Known rows, with every way that one mark hangs from another:
Q_53{Q_462{Q_4}}: [5.3 -33.8 -11.1 21.0 31.3 -31.5 -62.4 26.8 -6.8 3.1 1.2 -9.3 6.4 -6.8 -11.7 54.9 23.7 -43.3]
Q_864{Q_632{Q_218 Q_462{Q_4}}}: [14.2 -23.2 -21.5 -12.6 37.9 -20.4 -40.0 17.4 5.0 -1.1 16.1 -13.0 -25.9 5.6 -25.5 26.2 7.0 -43.2]
Q_864{Q_632}: [-22.0 -43.3 -5.4 -6.0 10.4 3.3 -30.8 32.0 -3.9 -6.1 -3.7 -19.1 0.5 -17.3 -25.8 7.5 17.7 -45.3]
Q_632{Q_218 Q_462}: [-6.1 -29.9 -5.1 -27.4 28.2 -12.3 -38.5 7.9 6.1 -4.4 8.6 -3.3 2.8 -11.5 -27.8 15.0 25.6 -28.9]
Q_632{Q_4 Q_53 Q_462}: [3.7 -12.3 -18.8 -35.7 17.3 -11.6 -57.7 39.9 10.5 -9.0 -9.9 -3.0 -3.1 -33.1 -26.4 8.3 -1.4 -34.2]
Q_218{Q_462{Q_4}}: [-17.6 -27.9 -12.7 10.9 35.0 -32.8 -47.4 27.3 -14.7 -6.5 9.6 1.6 8.6 -6.0 -5.5 50.1 24.0 -45.2]
Q_53{Q_462}: [-3.8 -40.4 -0.6 3.9 20.4 -12.3 -52.5 28.2 -7.7 5.7 -7.3 -9.2 15.7 -17.4 -17.1 34.2 28.7 -39.8]
Q_864{Q_53{Q_462} Q_632{Q_218{Q_4}}}: [13.0 -16.2 7.4 -17.2 18.6 -15.4 -33.0 35.7 -13.8 6.6 0.9 -17.5 -19.3 5.0 -14.3 11.4 1.0 -39.6]
Q_864{Q_53}: [-36.9 -44.4 7.0 -23.0 20.1 -5.5 -36.6 14.2 -4.4 -20.4 -6.5 -16.9 6.8 -8.6 -19.5 13.4 33.2 -30.9]
Q_864{Q_53 Q_632{Q_218 Q_462}}: [1.6 -28.2 -3.0 -47.1 33.6 1.5 -31.3 15.0 -0.4 -7.8 6.0 -19.4 -27.7 6.8 -28.9 0.5 10.0 -35.7]
Q_864{Q_53{Q_462}}: [-7.7 -39.1 6.8 -13.7 27.7 -9.2 -52.7 22.9 -11.9 -3.5 -9.0 -16.7 3.2 -5.2 -14.8 29.0 28.3 -36.1]
Q_864{Q_632{Q_53{Q_462{Q_4}}}}: [19.6 -11.5 -28.5 2.9 29.6 -18.3 -63.6 39.2 -6.4 -3.7 -3.8 -16.8 -21.9 -3.9 -14.6 23.8 3.4 -52.9]
Q_4{Q_462}: [-14.7 -49.9 -2.6 -11.7 22.5 -18.2 -64.1 30.0 1.8 -1.1 -10.6 -4.1 25.0 -8.0 -32.6 22.8 24.5 -29.0]
Q_864{Q_632{Q_4 Q_53 Q_218 Q_462}}: [18.1 3.7 -25.0 -48.0 15.6 -6.3 -37.3 37.2 14.8 -6.0 2.6 -10.8 -25.1 -15.0 -30.0 -11.0 -12.6 -37.4]
Q_632{Q_218{Q_462} Q_864}: [-18.6 -19.6 9.8 -7.7 14.5 -7.8 -11.7 8.3 -18.0 5.3 14.2 -16.2 13.5 5.1 -19.1 23.1 38.4 -45.5]
Q_632{Q_53}: [-30.1 -22.6 -12.3 -22.5 13.3 -6.1 -45.6 20.6 2.7 -22.7 -9.0 -8.0 10.7 -25.9 -22.0 -3.1 27.6 -33.9]
Q_632{Q_53 Q_462}: [-7.5 -23.6 -14.2 -33.6 27.7 -5.1 -59.1 22.7 2.2 -12.0 -8.5 -2.6 -1.9 -28.9 -27.8 5.0 17.0 -35.5]
Q_462{Q_4}: [-23.2 -38.3 -12.5 11.3 24.4 -28.2 -46.4 18.0 1.7 -14.3 3.0 -9.3 9.8 -11.3 -16.8 38.3 28.7 -37.4]

Rows:
[-2.0 -31.7 6.8 -18.2 17.9 -1.4 -25.8 0.9 -2.0 7.8 8.5 -21.9 2.8 -1.5 -34.3 18.7 31.9 -39.7]  Q_632{Q_218 Q_462 Q_864}
[10.2 -22.6 -14.2 -30.5 45.3 -17.6 -40.1 12.9 1.0 -10.6 12.9 -19.3 -38.1 19.2 -23.9 21.6 6.2 -39.0]  Q_864{Q_53 Q_632{Q_218 Q_462{Q_4}}}
[8.0 -3.7 -1.8 -15.1 11.4 -5.1 -34.2 8.4 -5.0 4.1 -0.1 -24.4 2.6 1.2 -24.0 6.1 32.3 -42.0]  Q_632{Q_53{Q_462} Q_218 Q_864}
[-8.0 3.4 -18.7 -34.4 23.1 -6.1 -25.9 27.4 -9.4 -11.7 8.5 -4.9 -12.9 -2.6 -14.6 -11.2 11.7 -45.2]  Q_864{Q_632{Q_53 Q_218{Q_462}}}
[10.9 -14.2 11.6 -17.9 8.8 -11.0 -22.3 20.1 -2.0 10.5 1.2 -32.7 -2.3 13.9 -20.9 26.2 20.1 -37.4]  Q_632{Q_4 Q_218 Q_864{Q_53{Q_462}}}
[13.5 -17.3 -31.1 -17.8 36.8 -13.0 -62.9 32.5 0.1 -10.4 -1.1 -12.9 -30.3 -11.5 -25.2 15.2 -3.2 -49.2]  Q_864{Q_632{Q_53 Q_462{Q_4}}}
[7.6 -20.3 2.7 -20.7 8.3 -8.5 -21.8 17.7 6.7 11.9 7.9 -21.1 2.3 -7.2 -32.4 21.8 14.8 -37.2]  Q_632{Q_4 Q_218 Q_462 Q_864}
[7.9 -24.5 -5.3 -2.1 30.0 -19.7 -34.8 -1.6 0.5 5.0 16.3 -22.1 -7.1 9.5 -27.9 38.8 27.0 -42.4]  Q_632{Q_218 Q_462{Q_4} Q_864}
[10.8 -4.2 -15.9 -19.9 30.6 -19.2 -42.9 -0.9 3.2 -5.6 10.6 -20.4 -16.5 7.4 -28.3 19.1 20.9 -41.0]  Q_632{Q_53 Q_218 Q_462{Q_4} Q_864}
[-14.8 2.2 -18.4 -35.8 3.9 -18.8 -28.4 24.2 18.9 -20.4 1.3 -6.0 6.0 -18.3 -21.5 -9.6 13.0 -25.2]  Q_632{Q_4 Q_53 Q_218}
[10.6 -32.9 -11.5 -20.3 14.7 -2.6 -42.1 50.8 4.5 6.3 -3.6 -13.9 -12.9 -24.8 -29.8 19.9 -10.1 -45.7]  Q_864{Q_632{Q_4 Q_462}}
[4.3 -28.7 -10.0 -28.6 26.3 -0.8 -31.3 19.5 3.1 1.4 9.5 -12.5 -15.7 -6.0 -31.2 5.6 10.1 -39.9]  Q_864{Q_632{Q_218 Q_462}}
[1.7 -7.5 2.2 -21.0 5.1 -22.5 -45.0 24.1 -1.4 4.9 -5.2 -11.4 11.7 2.7 -33.8 -4.0 14.0 -32.9]  Q_632{Q_53 Q_218{Q_4{Q_462}} Q_864}
[24.0 2.8 -29.6 -8.4 31.5 -23.2 -50.0 25.3 1.5 -4.5 7.7 -15.8 -25.4 8.7 -14.5 13.1 7.3 -45.6]  Q_864{Q_632{Q_53{Q_462{Q_4}} Q_218}}
[6.6 -38.4 -11.3 -14.9 9.3 -13.4 -53.7 59.7 7.5 7.3 -11.6 -13.2 4.6 -7.2 -35.6 17.2 -6.9 -37.9]  Q_864{Q_632{Q_4{Q_462}}}
[6.8 -38.0 -12.3 -19.2 44.3 -11.2 -54.3 27.1 -6.9 -8.1 2.0 -19.7 -33.8 5.7 -23.6 31.0 3.1 -45.5]  Q_864{Q_53 Q_632{Q_462{Q_4}}}
[-19.6 -22.6 16.4 2.4 -4.7 -15.3 -10.8 12.6 -7.1 4.6 7.2 -20.1 15.1 -7.9 -24.9 12.6 27.4 -38.5]  Q_632{Q_218{Q_4} Q_864}
[13.9 -0.8 -14.1 -36.5 17.7 -12.1 -39.8 35.4 -0.3 -1.8 2.3 -4.3 -24.6 -19.3 -26.4 -13.1 -10.9 -40.0]  Q_864{Q_632{Q_53 Q_218{Q_4} Q_462}}
[-3.5 -39.7 18.2 -4.1 17.0 1.9 -40.2 16.5 -19.7 8.4 -8.8 -34.2 2.1 5.5 -22.1 33.2 34.6 -45.5]  Q_632{Q_864{Q_53{Q_462}}}
[9.2 2.6 -7.5 -14.3 13.2 -28.0 -48.3 29.3 -2.1 0.0 -2.0 0.7 3.2 -18.0 -11.6 4.9 10.2 -32.5]  Q_632{Q_53{Q_462} Q_218{Q_4}}
[-13.7 -7.3 -18.4 -34.5 11.8 -0.3 -24.9 18.5 6.8 -19.1 2.9 -15.9 -12.1 -7.2 -25.5 -22.4 16.0 -38.1]  Q_864{Q_632{Q_53 Q_218}}
